Each row was made from one small tree. Brackets hold a mark, then the marks that hang from it, in the order of their numbers. Every link used is in the known rows. Write each row's tree.
Known rows:
(K_288 K_998): [-9.8, 9.5, 5.4, -18.3, 3.8, 5.8, -0.8, -4.9, 11.4, -2.9, 4.8, -2.9, -6.1, -10.1, -2.3, 7.1, -5.6, 28.3, 11.5, -2.4, 4.7, 1.7]
(K_10 (K_654 K_213 (K_288 K_998))): [-1.9, -10.9, 37.0, 16.3, -1.3, 27.0, -20.5, -3.3, -10.2, -8.2, -3.1, -11.5, 3.7, -15.3, 16.1, -0.9, -8.5, -14.3, 10.6, -5.0, -6.4, 3.7]
(K_824 (K_654 (K_213 K_205 K_998) K_288 K_505) (K_734 K_866)): [2.2, -31.6, 9.0, 19.8, 3.9, 37.5, -18.2, -1.1, -31.8, -23.7, -27.7, 12.1, -7.5, -60.8, 23.7, -9.0, -6.6, 22.3, 6.8, 4.2, -10.1, -0.6]
(K_866 (K_205 (K_213 (K_654 K_288 K_505) K_998))): [-9.4, 0.5, -11.6, -0.7, -13.2, 42.5, -3.3, 5.0, -37.0, -16.9, 8.9, 3.0, -23.4, -3.1, 6.4, 5.3, -10.5, -4.0, 4.9, 2.1, 10.9, -11.5]
(K_866 K_205): [-2.6, 8.7, -10.6, -10.7, -1.1, 15.7, 8.4, 12.1, -10.5, -6.7, 9.7, -5.1, -6.4, -1.7, -3.6, 0.5, -4.7, 12.0, 12.7, 2.7, 9.0, -8.1]
(K_654 (K_288 K_998) K_505): [0.2, -4.0, -31.4, 8.3, -6.2, 34.8, -0.6, -23.1, 5.8, 2.0, -5.3, 5.0, -7.4, -19.1, 6.1, -3.2, -8.8, -9.8, 17.7, -11.5, -9.3, 10.2]
(K_998 (K_213 K_205 (K_654 K_288 K_505))): [-11.6, -21.0, 10.4, 4.7, -10.2, 9.5, -25.3, -8.6, -14.4, -18.6, -13.6, 8.6, -20.3, -11.6, 5.7, -5.4, -10.2, 18.1, -16.1, -6.9, 6.6, 1.0]
(K_505 (K_654 (K_213 K_205 K_998) K_288)): [-7.3, 3.3, 39.0, 8.2, -6.6, 8.5, -21.7, -4.4, 5.3, -6.6, -8.9, 22.4, -16.1, -10.4, 10.8, -4.9, -5.3, -9.0, -1.4, 8.6, -5.8, -4.8]
(K_10 (K_654 K_213 K_288 K_505)): [12.5, -23.1, 3.9, 33.6, -4.6, 36.7, -18.8, -8.0, -18.9, -11.9, -8.2, -5.0, 2.8, -15.1, 21.2, -5.5, -6.5, -47.9, 3.9, -5.0, -14.5, 4.3]
(K_213 K_205 K_998): [-11.4, 8.4, 42.1, -14.8, 1.3, 9.2, -7.2, 7.0, -20.8, -20.6, -25.3, 3.6, -25.5, -14.3, 2.7, 1.9, -4.0, 3.3, -10.8, 3.3, 19.1, -11.3]
(K_734 (K_824 K_654) (K_866 K_205)): [-22.9, -2.2, -33.4, 1.7, -3.6, 12.5, 13.3, 31.9, -17.6, -17.6, 6.7, 14.4, 10.5, -16.4, 15.8, 2.3, 3.8, -3.9, 33.5, 14.0, 3.9, -3.9]
(K_866 (K_205 K_213)): [-3.5, 0.6, -14.7, -5.4, -4.7, 23.6, 5.7, 8.9, -25.0, -6.1, 17.7, -2.3, -7.2, 11.0, -4.3, 7.0, -4.1, 20.8, 19.2, 3.2, 11.5, -12.4]
(K_734 (K_824 (K_654 K_505)) (K_866 (K_205 K_213))): [-16.9, -13.9, -59.4, 10.7, -7.5, 29.2, 12.4, 21.7, -30.7, -20.9, 10.9, 20.1, 5.5, -11.7, 19.1, 7.3, 2.8, -11.4, 39.7, 13.0, 2.3, -5.8]
(K_205 K_213): [-1.3, -10.2, -4.9, 6.9, -4.9, 9.4, -3.0, -5.1, -17.6, 1.4, 10.5, 3.9, -1.8, 15.5, -0.5, 8.0, 0.7, 8.8, 8.0, 0.7, 3.0, -5.2]
(K_824 (K_654 (K_213 K_205) K_505) (K_734 K_866)): [9.6, -31.7, 0.5, 11.9, 11.1, 23.6, -13.2, 4.1, -26.4, -28.8, -13.7, 9.6, -2.3, -52.9, 16.7, -3.5, -0.5, 35.2, 6.0, 7.8, -10.1, -3.8]
(K_998 (K_213 K_205 (K_654 K_288))): [-18.2, -15.5, 32.7, 0.5, -9.7, -1.0, -26.1, -2.2, -14.4, -14.3, -11.6, 5.5, -16.6, -6.2, 2.7, -5.6, -8.8, 31.4, -16.1, -5.7, 10.5, -0.9]
(K_824 (K_654 (K_288 (K_998 (K_213 K_205))) K_505) K_734): [-1.3, -35.7, -2.7, 5.5, 10.2, 31.7, -17.3, -18.3, 0.7, -27.6, -3.4, -0.6, -1.9, -49.2, 6.9, -4.9, -14.4, 69.1, 3.3, -8.8, -10.5, 3.2]
(K_734 (K_824 K_654)): [-11.3, -9.6, -2.3, 11.8, 2.2, -0.3, 0.5, 5.3, 5.9, -16.5, 10.5, 7.8, 12.9, -12.6, 16.3, 3.4, 1.0, -15.2, 11.8, 4.2, -7.9, 0.2]
(K_824 K_734): [4.3, -18.4, 7.2, 1.6, 6.1, 9.7, -2.2, 1.5, 0.2, -9.6, 2.5, 2.6, 1.6, -15.6, -0.9, 0.7, -3.3, 32.9, -8.3, 3.7, -3.0, -3.0]
(K_213 K_205 K_654): [-10.8, 7.3, 47.8, -14.2, -2.6, 2.8, -11.9, 11.6, -22.5, -29.1, -1.6, -0.2, -23.8, -9.4, -0.7, 3.3, 3.4, 3.1, -21.9, 1.7, 11.4, -10.7]
(K_213 K_654): [-7.5, 3.7, 20.3, -5.1, -4.4, 0.3, -9.4, 6.8, -9.5, -15.0, 8.4, -0.2, -10.5, -4.5, 3.5, 3.2, 1.1, -6.1, -19.9, 2.6, 1.2, -2.3]
(K_288 (K_654 K_505) (K_998 (K_213 K_205))): [-14.0, 0.2, -0.2, -39.0, 3.3, 7.5, -22.6, -19.4, 19.0, -24.4, 6.7, 9.1, -22.0, -21.0, -0.4, 9.9, -10.8, 82.1, 12.5, -8.8, 11.8, 2.1]
(K_998 K_213): [-8.4, -19.3, -3.7, 2.1, -2.1, -11.5, -15.5, -4.9, 5.3, 1.3, -6.3, 4.1, 0.4, 2.8, 0.7, -2.6, -10.2, 37.2, -4.1, -2.4, 5.8, 3.8]

Write each row's tree:
[-14.6, 4.1, 7.8, -5.2, -12.8, 33.8, -4.0, 10.3, -35.9, -13.9, 10.8, 0.0, -19.8, 0.8, 4.4, 5.4, -8.9, 7.5, 4.6, 3.0, 13.9, -12.5] | (K_866 (K_205 (K_213 (K_654 K_288) K_998)))
[-10.0, 18.9, 49.0, -34.5, 5.2, 2.1, -22.6, -11.6, 11.5, -14.8, 8.6, 4.6, -19.0, -25.4, 4.8, 11.1, -3.2, 61.2, 20.2, -3.9, 7.5, -2.5] | (K_288 (K_654 (K_213 K_205)) K_998)
[10.3, 0.5, -2.7, -6.5, -0.5, 7.4, -18.2, -17.2, 6.9, -8.9, 8.3, 11.0, -8.9, -18.2, 13.7, 4.0, 0.0, 10.9, 10.6, -2.8, -8.7, 3.2] | (K_288 (K_654 K_213 K_505))
[-10.8, -19.4, -34.7, 33.3, -9.5, 17.8, -2.2, 6.2, -15.6, -4.2, -10.7, 25.4, 12.3, -29.1, 31.8, -4.6, 3.3, -40.3, 33.3, 7.0, -14.8, 8.5] | (K_734 (K_824 (K_654 K_213 K_288 K_505)) K_866)
[-7.8, 2.6, 8.7, -6.2, -5.8, 19.7, -12.9, 1.9, -17.4, -26.9, -7.8, 6.7, -26.9, -19.5, 13.8, 4.7, -7.1, -27.3, -27.7, 5.1, 4.6, -4.0] | (K_213 (K_654 K_505) K_998)
[-17.2, -2.7, -4.2, -3.3, -5.3, 1.8, -15.2, -11.1, 33.5, -0.4, 11.6, 17.1, -2.2, 1.9, -1.4, -1.9, -10.1, 33.9, 5.5, 2.3, -7.5, 5.1] | (K_505 (K_654 (K_288 (K_998 K_213))))
[10.7, -27.8, 28.8, 13.1, 14.8, 8.1, -17.8, -3.7, -4.2, -17.1, 5.2, -3.9, 9.1, -41.0, 13.0, -1.9, -5.3, 44.6, -3.2, 3.4, -15.8, -2.6] | (K_824 (K_654 K_213) K_734)
[13.1, -18.6, -7.7, 29.2, 1.0, 22.5, -15.3, -20.7, -6.9, -4.7, -4.8, -0.6, 6.3, -34.2, 20.8, -9.9, -5.4, -13.1, 12.4, -8.3, -23.2, 7.8] | (K_824 (K_654 K_213 K_288 K_505))
[-2.9, -24.4, -7.3, -0.6, 11.1, 8.5, -2.1, 14.0, -11.3, -19.5, 0.4, 1.5, 12.0, -34.4, 6.1, -2.3, 1.4, 53.3, 1.5, 8.2, -7.8, -0.4] | (K_824 K_654 (K_734 K_866))
[-5.8, 5.9, 39.6, -4.4, 0.4, -1.0, -20.2, 2.4, 7.3, -16.4, -4.4, 21.6, -18.6, -8.1, 8.3, 2.1, -3.5, 0.6, -7.6, 15.0, 0.0, -10.5] | (K_505 (K_654 (K_213 K_205 K_998)))
[9.0, -5.4, 21.8, 10.5, -0.5, 23.6, -17.7, -10.0, -24.1, -17.1, -28.8, 12.5, -28.1, -29.9, 18.5, -0.2, -7.9, -25.8, -1.3, 2.4, 4.1, -6.7] | (K_654 (K_213 K_205 K_998) K_505)
[-21.3, -9.4, -24.9, 10.2, -2.9, -0.1, 6.5, 21.8, -8.8, -11.5, -1.2, 18.5, 15.0, -15.0, 19.3, 1.8, 7.6, -13.6, 24.0, 12.1, -3.1, 2.7] | (K_734 (K_824 K_654) K_866)
[-18.6, -5.6, 15.8, -21.9, 0.1, 7.9, -19.6, -6.7, 0.7, -23.0, -2.3, 3.4, -23.9, -17.6, 0.1, 7.3, -12.9, 48.3, -5.4, -4.1, 13.9, -1.3] | (K_288 (K_998 (K_213 K_205 (K_654 K_505))))
[-12.3, 2.8, 35.0, -2.2, -11.0, 33.0, -17.4, -1.2, -32.1, -31.9, -23.3, 8.5, -37.5, -27.0, 12.2, -2.2, -6.6, -27.3, -23.3, -1.9, 9.6, -6.7] | (K_213 K_205 (K_654 K_288 K_505) K_998)
[-27.3, -14.7, -55.6, 7.6, -8.7, 28.3, 4.7, 14.2, -11.1, -14.5, 0.1, 19.4, 5.9, -27.0, 20.5, -1.1, -7.6, 8.6, 43.3, 5.3, 1.4, 4.4] | (K_734 (K_824 (K_654 (K_288 (K_998 K_213)) K_505)) (K_866 K_205))
[-4.2, -3.0, -20.6, 2.6, -12.6, 38.9, -0.1, 3.7, -32.3, -13.5, 18.6, 0.7, -15.0, 2.5, 2.1, 4.4, -5.7, 0.5, 11.0, -0.4, 5.6, -9.2] | (K_866 (K_205 (K_213 (K_654 K_288 K_505))))
[-9.4, -23.8, -10.3, 12.9, -11.5, 7.4, -23.3, -12.0, -4.1, -7.7, -5.0, 8.4, -9.5, -7.3, 8.7, -5.7, -11.9, 12.1, -14.0, -6.5, -1.6, 7.3] | (K_998 (K_213 (K_654 K_288 K_505)))
[-15.6, -5.4, 22.5, 7.4, -14.6, 22.9, -16.1, -2.7, -31.8, -8.7, 1.4, 6.3, -17.4, 3.2, 9.7, 6.1, -5.2, -6.7, -9.8, 0.7, 6.2, -5.4] | (K_205 (K_213 (K_654 K_288) K_998))
[-23.6, -1.1, 34.3, -25.3, 0.4, -1.0, -20.8, -2.0, 1.4, -19.8, -1.1, 1.0, -20.8, -14.2, -2.2, 7.4, -12.3, 59.7, -6.2, -3.1, 16.7, -2.1] | (K_288 (K_998 (K_213 K_205 K_654)))
[-21.7, -3.4, 16.5, -20.0, -0.7, -3.0, -19.8, -4.5, 10.3, -10.6, 5.1, 0.0, -11.7, -10.6, 0.0, 7.0, -13.3, 53.0, -4.8, -2.6, 9.8, 3.1] | (K_288 (K_998 (K_213 K_654)))
[-9.1, -16.2, -9.2, -5.3, -3.8, 24.7, 2.0, 23.6, -31.7, -17.1, 9.2, 9.2, -7.7, -12.4, 0.2, 5.5, -0.5, 42.0, 2.8, 13.5, 8.8, -10.1] | (K_824 (K_734 (K_866 (K_205 (K_213 K_654)))))
[-2.1, -0.4, 26.1, 16.2, -6.4, 17.0, -15.9, -17.9, 1.5, 16.2, -8.7, 3.1, -3.1, -21.6, 13.4, -4.2, -9.4, 0.1, 22.6, -7.6, -8.5, 8.3] | (K_654 K_213 (K_288 K_998))
[-12.3, -17.2, 16.9, 5.9, -2.2, 22.4, -18.0, -1.3, -3.1, -12.0, -1.4, -12.6, 5.1, -5.4, 6.9, -1.1, -12.2, 12.9, 4.0, -7.9, 0.7, 5.2] | (K_10 (K_654 (K_288 (K_998 K_213))))
[2.7, -14.9, 49.9, 22.1, -2.4, 25.2, -21.6, 2.7, -26.2, -15.6, -12.6, -9.6, -0.9, -11.9, 15.6, -5.3, -3.6, -26.8, 2.3, -3.7, -2.8, -3.1] | (K_10 (K_654 (K_213 K_205) K_288))
[-10.8, -9.6, 20.2, 17.2, 1.3, 2.6, -10.3, 3.2, -1.1, -14.2, -1.1, 11.5, 5.6, -24.0, 27.3, 3.7, -3.2, -23.3, 11.2, 7.1, -7.1, -1.4] | (K_734 (K_824 (K_654 (K_213 K_998))))
[-2.0, 12.5, 21.3, -29.6, 4.6, 16.1, -20.9, -19.8, 9.8, -20.8, 6.7, 9.1, -24.1, -31.6, 8.5, 11.0, -4.6, 45.2, 20.8, -5.4, 2.4, -1.0] | (K_288 (K_654 (K_213 K_205) K_505) K_998)
